Known rows, with every step that occurs
difadid, negev, tigat, kofu, vani: [ -9.3   7.0  16.1  -1.7  18.6  16.3  22.5   2.0  30.6  -6.7  18.4  -8.9
   3.5  38.2  -8.2 -12.2  19.2  -2.5  11.0  21.4   7.0 -36.6 -46.6 -24.2]
vani, negev, difadid, fasef, getaz: [-31.3   8.9   4.2  -7.8  31.4  13.0  20.9   6.8 -32.3 -12.8   6.5  32.8
 -46.1  -4.9  -9.6  13.7 -34.0 -19.9  -7.3  47.0  -6.0  -4.8  -2.0   4.7]
vani, negev, tigat, vofed, difadid, fasef, getaz, zozekon: [-31.7  12.6 -16.2  -3.1  15.4  25.1  10.6 -10.1  -5.1  -0.1  -8.0  49.1
 -10.3   0.9  -6.8  12.4  39.8 -24.7   3.0  36.8 -12.1   1.4   3.4  -7.6]
vani, negev, difadid, kofu, tigat: [-27.5  11.1   6.2   2.2  31.6   5.9  15.6  33.4  -9.5 -10.2  14.8  -7.1
 -47.5  29.0  -6.3   8.4  -4.2  -6.5   3.9  39.9   0.4 -24.2  -6.6  -4.0]
fasef, difadid: [  8.3 -10.3  -1.5   4.8   1.9  13.3 -15.9 -13.0   1.8 -19.5  10.6  26.3
 -10.8 -22.4 -21.5  -3.6 -39.5  -2.0  13.0  14.1 -11.5  -3.6   7.5  12.3]
getaz, fasef, difadid, kofu, tigat, vofed: [ 15.6   3.3   4.9   9.5 -15.5   9.7 -23.3   2.8 -29.2  11.6   3.2   3.3
  10.0 -35.3 -22.8  19.9 -12.8   3.1   7.6  -0.6  -3.2  -0.9  17.8   2.4]
tigat, vofed, difadid, fasef, getaz: [ -5.1 -22.5   7.1 -18.2 -16.9  21.1   5.2  15.0  -7.8  12.3 -16.4  61.5
  40.3 -45.8   6.8  12.9  23.2  -7.7 -12.4  17.1  -8.4  -7.8  22.4 -12.7]
fasef, difadid, vofed: [  8.0   2.3   1.4   1.1  -0.2  22.9  -3.7   6.9  13.1 -21.3  16.3  17.8
 -13.8 -26.8 -15.5   8.4 -27.7  -1.7  10.2  13.1  -4.1 -13.2 -15.8  12.8]
difadid, kofu, vani: [  4.2  19.8  41.7   2.1  13.9  -4.4   8.9  -9.7 -14.4  -9.9   2.3 -12.6
   8.5  -3.1 -10.3 -15.3 -30.6  -5.1   9.7 -12.1  -1.2 -23.0 -26.9 -19.1]
kofu, vani, negev, tigat: [-33.7   7.3  13.6  10.3  35.2  -8.0  20.3 -33.7  18.2 -24.2  24.2  20.2
 -31.2  50.8 -16.0 -15.3   1.9 -21.8   4.2  34.9  -9.6  -3.2 -38.3 -25.5]
negev, tigat, kofu: [-30.7 -20.7  16.1   3.0  11.9  26.4  -6.0 -12.6  23.5  -8.4  11.8   6.3
   1.9  33.9 -13.9  -9.8  22.3 -21.0   6.9  44.4   2.1 -24.8   2.5 -17.7]
getaz, fasef, difadid, kofu, vani, negev, tigat: [  1.9  25.7  16.4  16.2  12.6  -2.9 -12.2 -15.5 -33.0   2.0  14.9   7.9
 -41.5  -7.8 -31.6   9.0 -28.4  -7.8  20.5   1.4  -2.4   4.7 -10.5   5.0]
fasef, difadid, kofu, vani: [ 24.6  -1.3  21.9   4.5   6.8   4.2  -8.4   9.9 -11.1 -15.2  -0.4  -1.6
 -17.6 -17.9 -15.9  -9.8 -43.2  -3.0  19.4 -17.2  -1.6 -21.4 -19.5   4.1]
fasef, getaz: [  4.3  31.3   4.1  -4.7  -0.7  18.8  -4.8 -44.1 -21.3 -17.6  -1.7  29.6
  26.6 -43.8 -13.4   4.0 -67.3 -16.6 -15.6  12.1 -18.3   5.6  -0.2   1.4]
tigat, kofu, vani, negev: [-27.0  -9.8  19.1  -1.9  18.8  -3.5  -6.2 -24.4  16.8 -20.5   7.3   4.6
  -5.6  44.0 -15.7 -32.4 -24.0 -13.6   1.1  38.9  -6.9 -20.7 -18.1 -24.7]
tigat, kofu, vani: [-14.5 -23.2  30.8  -4.7   6.1   0.7  -9.7 -30.3  16.8 -16.1   3.6   2.9
  17.1  28.5 -16.6 -30.6 -20.7 -12.2  -2.0  28.9  -6.1 -22.5  -9.7 -26.4]
vani, negev, tigat, vofed, difadid: [-47.2   5.8 -15.7   4.7  20.9  13.3  10.7  11.8  27.3  -4.3  14.3  44.3
 -20.5  33.0  -0.4   0.0  44.7 -12.3  10.6  47.7  -6.3  -9.3  -1.6 -17.2]
vani, negev, difadid: [-45.3  17.5  -5.0   1.1  34.9   3.1  11.8   1.3   0.6 -17.8  19.2  25.2
 -45.7  26.0 -11.7  -1.2 -20.9  -7.8   6.6  53.0  -9.4  -7.0   0.0  -1.6]
vani, negev: [-36.0  27.3  -6.8   7.2  27.2   1.2   5.9 -28.3   0.2 -21.9  21.5  25.5
 -19.8  14.9 -15.8 -10.4 -33.3  -6.3   6.8  42.4 -14.9   1.3  -6.4  -6.1]
difadid, negev: [ -0.7  34.3   3.8  -1.8  12.2  10.3  22.2 -12.4   8.1 -10.4  20.9   5.1
  17.2  -7.3 -10.0  -4.8 -21.8  13.7   9.4  12.6  -5.3 -18.2 -28.8  -9.0]
getaz, fasef, difadid: [  5.3  12.1   6.9  10.9  -6.4   1.2 -25.3 -44.2 -30.6  -0.3  17.7  29.6
  -7.2 -37.9 -37.3  10.4 -45.9   1.7  10.8  14.1 -14.4  20.5  21.9  13.1]

Rows
[-26.9 -27.0  27.1   2.9  15.7  14.9   0.3 -20.0  29.0 -12.2  11.9   4.2
  -1.6  48.4 -14.6 -17.1  25.2 -24.9   4.0  37.6   1.5 -24.4 -15.8 -27.7] -> negev, tigat, kofu, vani
[-22.4  -9.1   9.0  -0.7   0.9  24.2   5.9  30.5  24.0  11.8  -0.8  29.3
  14.3   7.4   6.1   6.4  67.4  -9.9  13.4  17.3   3.9 -26.6   7.1 -21.2] -> negev, tigat, vofed, difadid, kofu
[-11.4   4.1  38.7  -5.4  22.8   0.4  15.0  21.9 -10.8  -6.8   2.0  -5.4
 -23.2   9.0  -6.3  -2.1 -14.2  -6.9   8.0   9.1   3.2 -30.1 -12.3 -11.2] -> negev, difadid, kofu, vani
[-31.3 -22.1  18.0  -1.1  23.5  -3.5  27.8   0.2  13.2  -5.3  11.3  41.9
 -25.1  36.1  -4.4  -4.9  43.8 -20.8   0.1  33.8  -4.0  -8.4 -26.4 -29.2] -> kofu, vani, negev, tigat, vofed, difadid, fasef
[ -9.1   3.2  -7.0 -12.0 -10.4  12.5  10.7  26.2  29.4  10.8  -0.1  42.9
  40.4 -14.5   9.5   0.0  39.0  16.3   6.3  14.1  -6.3 -21.1   3.5 -19.4] -> tigat, vofed, difadid, negev
[  0.8 -37.2  42.2 -12.7  -4.2   3.6  15.3  -4.4 -23.5  10.2  10.2  50.6
  -6.1 -31.0 -11.5   9.7  19.9  -1.2  -3.5  26.3  -7.1  -3.5  25.2  -0.9] -> vofed, difadid, fasef
[  2.2  22.2 -11.3   8.5  -4.4  15.3  -8.9  -6.4  -6.3  10.1  14.0  23.7
   1.6 -23.7 -22.8  16.8  -3.2   6.5  17.8   8.8  -3.0   2.3  -2.7   2.1] -> getaz, fasef, difadid, negev, tigat, vofed
[-32.6 -16.8  20.0  -5.7  23.8  -2.3  -2.7  -5.3  16.3 -17.8   5.9   4.2
 -22.6  50.5 -13.2 -26.5 -16.4 -14.2   0.6  45.9  -3.7 -26.7 -13.9 -21.8] -> tigat, kofu, vani, negev, difadid
[  3.3 -13.8  31.2  -9.1   4.5   3.1  19.6  16.0  26.4   7.5  17.2  20.5
 -11.7  24.8  -5.2  -5.8  47.4   7.1   9.3  18.1   1.9 -30.5 -21.1 -16.4] -> vofed, difadid, negev, tigat, kofu, vani
[-12.1  11.9   7.4  -1.3  15.7  25.6  17.5   7.3  26.4  -3.6  18.2  -7.0
   6.3  26.7  -7.6  -6.2  17.3   0.6  13.4  26.3   7.4 -36.8 -31.5 -16.5] -> difadid, negev, tigat, kofu
[-25.8  13.8  13.5   6.1  29.0 -16.1  15.0 -41.8   8.3 -26.8  20.2  21.3
 -19.0  33.3 -17.6 -21.1 -27.5 -12.7   1.0  28.9 -15.6   0.8 -32.3 -22.0] -> kofu, vani, negev
[ 15.3  29.6   2.1   8.0  -3.5   3.3 -11.3 -27.6 -25.5   3.3  21.1  18.6
  -6.5 -37.2 -33.0  12.1 -43.3  13.4  15.0   5.1  -9.1   9.5  -0.7  12.9] -> getaz, fasef, difadid, negev
[  5.0  22.7   8.9   7.7  -8.1   8.9 -16.0 -28.6 -21.2  -2.7  22.2  23.2
  -9.4 -41.4 -32.7  19.9 -35.9   1.9   8.2  12.8  -8.5  12.9   3.8  13.3] -> getaz, fasef, difadid, vofed
[  4.0 -32.4  -2.5  -6.3 -15.9  13.2  14.5  29.7  32.2   8.3  10.8  15.6
  37.9   8.3   4.8  15.0  67.4   9.3 -14.0  29.5  -5.1 -22.4   4.7 -24.3] -> kofu, tigat, vofed, difadid, negev
[  2.4  -5.6  12.8   1.3  -5.4  18.6   3.6  30.6   0.4   2.2  -3.7 -20.2
  38.4  -4.5   2.9   7.2  19.5  -2.2  -2.6   5.3   3.5 -32.8   0.3 -22.5] -> difadid, kofu, tigat, vofed
[ 20.8  10.8  -8.4   1.3   5.5  15.8   1.5   7.8   7.8 -14.9  14.3  11.9
 -10.5 -21.3 -16.3  -1.1 -36.5  12.9  18.8   2.7  -4.8 -17.2 -20.1  11.8] -> fasef, difadid, negev
[ 14.9 -11.9   2.8   1.5  11.5  18.5   3.6  17.8  25.9 -12.8  12.2   0.5
 -22.3  16.9 -14.7  -8.2  -2.4  -1.5  19.9   8.0   4.9 -32.4 -37.6  -1.9] -> fasef, difadid, negev, tigat, kofu, vani
[ 10.7  -1.8  28.7   4.3   1.6  11.7   6.3  11.8 -15.4  -3.4   8.5 -28.4
  14.5  -3.9  -8.3   7.0  -1.5  -2.3  -1.8   6.4   2.1 -27.2  -3.3 -12.7] -> difadid, kofu, tigat
